Each row comes from the steps of one walk. Every step used is in the known rows, and no mark comes twice. Write the walk behind each row, first mark first.
(in the rows, 128 means zero)
Known rows
A-V-U-D: [108 117 101  96 121 153 104 113 177 125 140 131 144 130 169 140 137 119
  83 130 179 129 145 106 164 183 126 110 152 121  88 101 126  95 153 118
  75 178 100 112  99 159 102 109 106 126 114 125 131 146  91 117  88 130
 161 123 150 119 103 164  98 136  81]
D-J-H-U-X: [108  51 131 153  87 128 172 182  97 108 134 172  95 152  78  71 120 126
  70 208  88  98 118 130 142 140  98 125 115  98  74 118 153 146 140 101
 131 110 151 113 185  96 162 137 117 135 188 160  87 135 145 136 149 117
  97  98 161  21 125  91 111 172 110]
L-B: [134 112 111 152 115 127 128 126 151 124 150 128 130 129 153 116 128 120
 144 153 144 146 129  97 146 131 120 129 143 158 114 118 133 110 143 128
 121 140 126 130 105 105 149 148  97 120 134 122 136 137 163 138 132 132
 122 122 143 125 133 106 133 113 108]
V-A-B-J-X: [138  51 156 174 157 119 124 122 144 121 141 151 116 130 135  68 152 168
 139 127 143 118 146  75 160  89 117  96 158 115 146  89 138 155 146 136
 134 131 101 131  96  87 141 143 130 103 137  80 124 125 168  87 143 142
 116 105 187  77 118 102 126 147  86]
V-A-B-J-D-T: [153  62 145 146 148 142  71 105 172 129 164 114  94 154 179 120 118 178
 146  72 151 163 189 112 170  77 130 125 137 118 179 112 125 138 142 136
 102 182  98 149  57  65 130 121  84  98 129  64 104 133 171 104 134 141
 119 119 162 115 128 110 151  99  91]
L-D-A: [129 147 120 158 147 104 114  84 150 126 139 121 139 126 172 131 139 152
 137 126 149 130 132 140 131 175 133 125 142 146 133 115 130 113 165 118
 152 159  84 121  95 120 156 156 113 122 145 125 109 127 157 120 123 131
 116 141 130 104 111 134 135 129  98]
X-J-H-U-D: [ 76  95 114 151  82  97 162 170 114 139 138 119 136 193 118 122 123 109
  67 152 158 101 143  84 157 117 110 134 125  84  95 156 166 123 155 120
 118 134 134  98 141 144 113 114 127 116 152 122 128 113  91 115  94 134
 110 105 168  34 118  83 142 141 146]
B-A-D-J-H-U-X: [103  51 134 166  91 122 152 178 114 131 108 155  97 134  68  94 125 129
  64 207 120  98  83 106 162 129  74 106 113  73  65 117 184 128 141 106
 140 125 146 108 148  93 146 156 126 119 171 159  70 117 152 133 149 123
 116 114 154  59 100 129 118 187 106]
B-A-D-T: [116 108 117 147 153 118  94 121 165 166 133 111 121 139 128 141 133 131
 132 124 181 133 124  83 156 135 101 121 137 128 116 131 146 111 155 126
 107 161 117 140  67 100 118 169 121  92 139 126 101 119 155 149 123 152
 140 146 151 163 101 146 129 113  96]
X-U-D-T: [ 93 109 133 126 129 111 143 132 180 143 133  87 148 170 147 132 153 108
 113 117 175 133 173 107 151 140 108 146 110 163 106 140 122 112 157 117
  95 159 133 142  97 110 119 129 131 121 144 134 128 145 139 136 103 151
 111 152 169 113 125 128 131  74  70]
H-U-X-J-B: [133 100 102 150 114 126 129 166 102 125 140 125 120 184 124 101 126 105
  37 193 120 137 152  93 126 159 100 162 125 110 105 121 180 153 143 105
 135 161 152 110 144 144 148 118 132 128 141 141 119 105 116 147 109 120
 118 106 153  62 109 112 152 157 118]
A-B: [151  87 124 151 145 127 119 157 149 126 148 112 128 134  94 119 136 129
 143 127 148 131 145  78 149 123 138 106 150 118 142 126 142 141 136 129
 124 157 128 145 106 107 138 156 122 106 120 110 135 125 137 118 138 136
 121 115 157 133 134 110 142 127 107]
J-H-U-X: [106  78 133 149  95 124 171 175  99 119 135 142 104 146  79  66 121 114
  82 198 122  95 133 118 113 167 106 128 117 109  93 125 152 141 138  99
 138 119 157 102 158 115 152 138 128 146 182 153 108 127 131 141 137 126
 111 117 163  37 135 107 108 170 108]
B-A: [131 116 128 170 127 127 105 120 158 136 129 115 145 127 126 133 113 128
 136 135 177 106 123 103 143 165 132 124 156 136 129 131 152 124 143 129
 135 149 126 117 131 123 130 161 129 114 108 143 118 117 148 134 127 134
 125 131 125 142 112 128 130 141 112]
H-U: [130 111 119 146 117 133 137 147 118 109 146 139 119 147 129  88 111 118
  93 161 146  91 143 112 115 184 119 109 135 131 114 114 155 138 148 102
 119 129 146 110 129 141 130 145 124 128 155 134 115 121 130 131 120 129
 118 125 147  73 123 109 122 134 122]
V-A: [123  91 139 154 132 139 115 111 149 118 141 120 131 135 147 109 127 137
 133 118 160  94 138  86 128 151 116 126 141 133 137  97 131 126 119 135
 128 137 120 133 108 121 138 146 123 116 135 117 117 140 152 134 133 135
 132 121 145 101 114 129 126 144  98]
J-H-U-D: [ 90 101 125 134 108 114 159 158 134 130 138 121 128 164 108 106 112 109
  88 147 156  95 142 110 136 142 111 118 119 105 100 150 153 119 144 111
 113 121 138 105 129 148 110 124 126 121 154 120 130 120 120 116 111 131
 118 124 162  46 135  97 126 140 139]
X-U-D-A: [ 93 132 127 154 116  93 156 111 191 143 112  65 173 145 156 135 159 127
 117 122 186 124 152 118 144 184 127 136 122 148 118 137 149 113 145 123
 135 171 107 119 116 147 122 124 141 118 138 143 145 134 133 115  99 132
 115 159 132 104 118 147 133  98  82]
D-A: [120 124 117 158 139 107 139 102 150 142 137 108 137 133 149 120 138 148
 127 126 158 129 133 119 132 188 140 131 146 140 132 134 146 121 138 123
 141 159 100 124 125 142 137 145 127 115 140 136 132 130 147 127 126 123
 123 138 122 120 118 127 122 115 108]
J-D-U-X: [141 107 135 117 105 145  86 146 165 106 136 130  96 148  94 107 106 141
  58 141 128 101 146 150 129 147 135 140 107 112 148 119 131 141 154  91
 109 163 123 108 135 141 143 143  93 159 157 152 123 147 139 126 117 130
 123 132 143 121 111 144 108 144 102]
B-A-V-U-X: [125 102 117 140 112 154  96 126 160 130 128 146 134 101 138 118 140 126
  86 185 176 127 112 106 153 222 121 118 165 128  79  83 146 110 145 116
 118 178 118 103 135 127 131 137 123 139 119 165 100 139 127 135 118 131
 160 124 126 128  92 192  80 183  57]
J-X: [119 101 131 142 147 117 141 132 130 128 137 140 130 143 108  81 135 131
 113 153 148 100 139  92 130 143 117 118 137 138 100 118 130 140 160 122
 129 122 121 118 128 135 131 153 137 136 153 124 135 130 141 121 117 145
 123 130 173  92 119 106 111 134 111]
A-V-U-X-J-B-T: [122 113  91 116 127 149 113 143 114 141 151 141 140 145 172 138 144 128
  61 186 131 190 141  80 149 184  94 170 163 119  84 100 140  99 157 125
 103 195 138 113 126 113 159 129 119 117 135 121 105 122  82 128 109 143
 147 121 171 146 105 169 117 171  79]
V-U: [119 120 116 112 145 133 126 134 131 111 151 137 132 129 143 122 111 126
  82 143 147 108 142 113 123 174 123 105 145 133 109  98 135 115 140 107
 102 161 139 115 118 131 139 137 129 131 134 139 121 132 114 145 121 140
 132 123 153 115 121 148 102 131  99]
L-B-J: [138 104 118 149 111 119 125 109 151 109 152 164 113 131 187 115 113 137
 131 150 126 170 134 126 163  95 130 116 161 149 138 109 148 119 154 124
 118 136 112 122  99  83 154 135  80 126 131 121 138 135 172 130 139 120
 111 110 155 109 132  86 136 114 101]
V-U-D-J: [107  87 119 101 134 126 120 137 157 104 136 144 132 147 143 148 112 133
  55 137 128 110 143 120 170 136 121 107 130 123  82 106 136 114 142 117
  81 158 132 131 124 131 121 117 101 120 119 140 114 153 115 123 108 132
 124 109 152 102  96 146 120 110  98]
L-D: [136 129 130 141 142 127 105 110 137 105 144 145 134 137 146 129 124 127
 119 135 131 117 135 127 128 139 123 111 144 143 133 101 118 125 167 116
 128 144 112 124  98 108 154 154 107 138 144 117 104 132 153 137 127 136
 115 127 158 100 118 120 136 143 101]
L-D-J-H-U-X: [116  64 140 155  93 126 158 159  88  88 130 185 100 142  97  83 124 135
  73 210  75 103 111 155 140 125  93 112 113 105  79 102 135 139 163 101
 141 109 140 111 159  74 184 141 100 149 194 149  61 136 164 131 153 123
  93 101 167   4 116 102 120 187 104]
X-J: [119 106 112 150 110 112 122 143 122 132 146 126 135 171 131 130 139 127
  97 138 146 127 137  87 149 121 127 137 150 114 120 130 150 135 152 124
 127 153 127 120 133 125 136 141 126 126 127 134 131 127 114 143 110 133
 118 102 158 103 107  98 147 137 118]
U-X-J-D-A: [134 109 111 160  89 101 103 121 146 147 137  92 124 171 145 123 145 161
  74 152 150 153 159 122 141 159 129 167 126 101 123 135 156 136 149 118
 151 200 106 109 127 145 142 111 105 145 144 145 124 129 121 129  89 126
 115 131 121 108 102 144 161 130  95]

Write each row's walk
[142  93 116 153  72 126 109 168 109 117 138 122 105 186 117  91 124 134
  39 187 134 120 165 118 122 153 109 146 111  89 106 113 161 158 160 101
 134 167 153  89 132 145 136 107 103 161 159 149 109 121 108 134  91 133
 107 115 149  62 104 121 159 147 111]
H-U-X-J-D
[130  83 117 149  97 112 131 160 124 129 134 132 125 168 107 115 152 126
  77 177 135 131 136  83 142 129 117 154 139 107 104 119 152 149 149 116
 140 157 141 120 143 126 153 133 123 147 150 153 123 130 120 156 114 129
 110 103 162  95 105 123 144 154  87]
U-X-J
[ 72  56 142 146  94 116 138 169 128 141 122 143 102 154  93 103 154 135
  61 150 133  92  90  70 158  85  83 142 121  56 125 109 160 112 129 109
 121 140 119 111 122 111 162 162 133 124 182 133 106 127 136 131 132 142
 131  93 183  76  91 135 105 207  98]
V-A-D-U-X-J-H
[124 134 105 161 144 166  86  96 170 153 139 114 144 129 161 152 115 115
 132 124 183 156 124  95 155 188 132 142 170 131 132 124 153 103 147 137
 115 173  88 125 126 136 114 145 120  90  87 115 126 109 142 120 118 114
 162 125 120 162 117 137 112 159 107]
J-B-A-V
[106  69 149 144 149  93 154 148 179 144 134 118 128 167 132  99 169 143
 125 127 153 157 183  88 189  73 117 116 123 137 113 128 132 149 187 122
 107 152 114 139  90  74 121 124 135 110 149  96 139 131 151  85 114 156
  97 141 208  85 126  99 131  83  66]
A-B-J-X-U-D-T
[ 99 103 154 151 127 107 166 128 136 106 128 159 134 140 150  71 142 138
 106 161 131 117 154 130 135 118 110 103 135 149 117 104 143 144 175 112
 132 126 119 100 142  94 147 138 147 151 160 139 130 126 153 109 126 137
  97 135 195  61 129  97 105 133  73]
B-J-X-U
[124 113 117 134 111 120 130 149 153 117 133 115 132 161 126 108 120 113
  83 147 159  91 151 107 134 170 115 116 120 127 102 128 152 136 150 106
 108 137 138 109 109 162 107 122 118 125 147 125 129 126 115 118  97 132
 118 132 147  71 114 119 136 113 122]
H-U-D
[119  73 132 147 141 122 144 134 123 114 138 163 112 149 103  84 138 149
 102 164 111  98 126  98 158 116 115 107 130 134  84 110 127 146 161 121
 124 113 115 127 153 112 140 155 123 128 160 130 114 137 156 117 126 135
 110 111 171  78 107  91 120 131 110]
D-J-X
[ 93  69 129 152 107 132 172 160  93 110 146 166 104 154 105  87 100 132
  88 168 104  93 123 122 148 133 107 108 127 103  89 126 152 135 146 108
 121 107 142 115 176 101 148 143 118 121 169 132  94 126 142 127 142 120
 106 102 157  36 129  66 114 152 139]
D-J-H-U
[126 121 106 120 111 151  92  96 161 136 143 114 120 120 179 120 145 161
  77 159 166 160 153 151 135 234 133 133 137 117 102  92 133 106 149 107
 118 214  85 100 118 150 136 105  95 153 144 146 110 147 110 118  93 122
 155 151 115 118 105 197  92 142  61]
J-D-A-V-U-X
[ 81  76 133 144  82 106 150 180 118 135 130 148 112 166  71 105 130 126
  64 168 116 108 105  98 155 109 128 154 132  84 120 140 151 131 152  99
 124 134 140 110 181 119 173 153 130 138 171 158 129 137 123 128 132 131
 110  92 164  71 107  98 105 190 119]
D-U-X-J-H
[ 66  79 119 134 101 141 117 118 170 141 125 148 143 126 141 162 117 139
  86 136 164 128 101 107 206 156 119 110 157 100  63 121 141  86 148 135
  94 157  92 112 153 117 111 122 104 109 107 137 102 146 112  99 114 122
 148 106 133  97  97 143  90 164  99]
B-A-V-U-D-J-H
[144  99 126 171 154  99 130 115 163 133 145 125 119 125 156 115 138 165
 145 116 141 167 143 116 167 130 157 105 166 115 171 131 165 143 155 130
 139 171  86 137 108 100 145 143 119 101 122 109 135 121 147  96 148 112
 113 119 139 123 125 114 141 110  95]
D-A-B-J
[146  68 142 167 146 140 115 132 153 126 145 107 129 129 124 107 145 144
 154 112 163  99 146  59 148 129 119 112 151 112 148 102 136 137 118 143
 132 151 125 146  86  99 136 151 129  92 125  88 121 129 156 117 141 141
 125 108 153 118 125 120 142 142  93]
V-A-B
[114 121 108 112 131 162 109 118 142 121 151 151 133 118 167 124 131 125
  92 147 161 130 134 108 147 202 129 100 163 128  99  85 129 102 152 114
  92 169 110 111 118 134 129 132 113 130 131 134 119 140 106 131 108 129
 159 120 149 123 113 155  86 153  79]
A-V-U
[ 98  91 116 171 126  95 168 160 148 156 133  84 138 149 106 109 140 135
 117 131 167 117 142  84 162 162 130 115 128  86 115 164 168 127 139 125
 137 152 110 116 115 139 112 128 131  87 145 102 137 113 124  78 121 127
 116 129 133  67 136 107 142 118 135]
J-H-U-D-A-B
[118  86 123 129 135 128 105 147 137 140 124 121 114 152 127 123 146 139
  58 149 128 128 109  58 146 112  68 169 126  89 137 107 158 108 135 119
 104 161 142 130  85 111 173 169 130  88 161 106 104 117 129 121 128 153
 135 116 176 143  90 167 136 177 103]
V-A-D-U-X-J-B-T
[ 96 108 121 153 114 159 105 106 205 140 109 105 164 144 164 171 139 112
  97 125 166 157 137 108 204 155 109 139 143 129 103 126 155  97 155 141
 108 176  96 131 139 118 110 118 122  96  82 131 116 127 139  99 105 110
 142 132 126 121 104 134 122 142  77]
X-U-D-J-B-A-V
[100 111 100  88 139 147  99 111 179 146 154 129 128 149 177 148 146 125
  95 119 183 154 157  97 175 179 123 124 142 142  84 114 109  94 158 117
  59 184  98 133  79 133 108 116 104 107 134 114 121 159 109 125  89 142
 158 133 159 129 105 165  93 106  71]
A-V-U-D-T
[ 84  73 130 129 114 111 149 145 151 124 133 136 123 164  99 141 113 135
  97 124 121 117 131 111 179  86 115 124 126 100  96 147 134 119 145 131
 104 127 113 138 145 113 128 126 103 110 137 126 119 149 130 116 127 119
 108 108 164  76 121  85 128 128 122]
U-D-J-H
[115  75 127 135 150 122 135 145 123 125 130 165 102 148 100  91 152 147
  87 162 117 106 108  89 167  92  84  89 124 104  73 101 141 133 166 115
 119 123 109 133 112 108 132 157 122 123 168 122 107 130 151 124 124 138
 118 121 190  97  99 111 120 135 101]
A-D-J-X
[131 138 103 150 115 146  90  75 177 150 150 102 129 138 184 131 137 164
 131 108 180 165 151 141 149 203 143 127 146 120 135 123 130 104 157 127
 127 193  61 110 102 155 114 123  92 129 134 114 133 135 124 100  95 113
 151 148 114 136 120 141 122 125  99]
J-D-A-V
[118  75 132 161 142 116 124 133 136 138 108 154 118 134  97 102 140 146
 102 164 143  99  90  81 175 111  88  92 133 112  75 111 157 128 164 128
 128 125 105 119 118 109 127 171 125 102 143 129  99 120 155 116 124 147
 128 125 164 115  83 127 123 149 108]
B-A-D-J-X
[ 87 133 121 156 106 125 143  96 204 148 115  83 168 132 177 134 183 128
 122 125 198 146 142 114 168 211 127 132 139 140 106 120 138  95 158 124
 118 180  76 110 118 148 109 120 130 126 136 136 145 145 125  96  85 121
 134 156 127 111 114 148 113 118  61]
X-U-D-A-V
[141 106 103 148 115 120 138 175  87 133 137 128 129 173 130  98 126 118
  63 206 118 150 153  81 121 163  86 170 128 120  99 127 166 136 156 116
 130 153 177 114 136 117 162 141 131 111 155 124 103 101 108 133 118 143
 106 123 166  95 116 127 163 150 119]
H-U-X-J-B-T
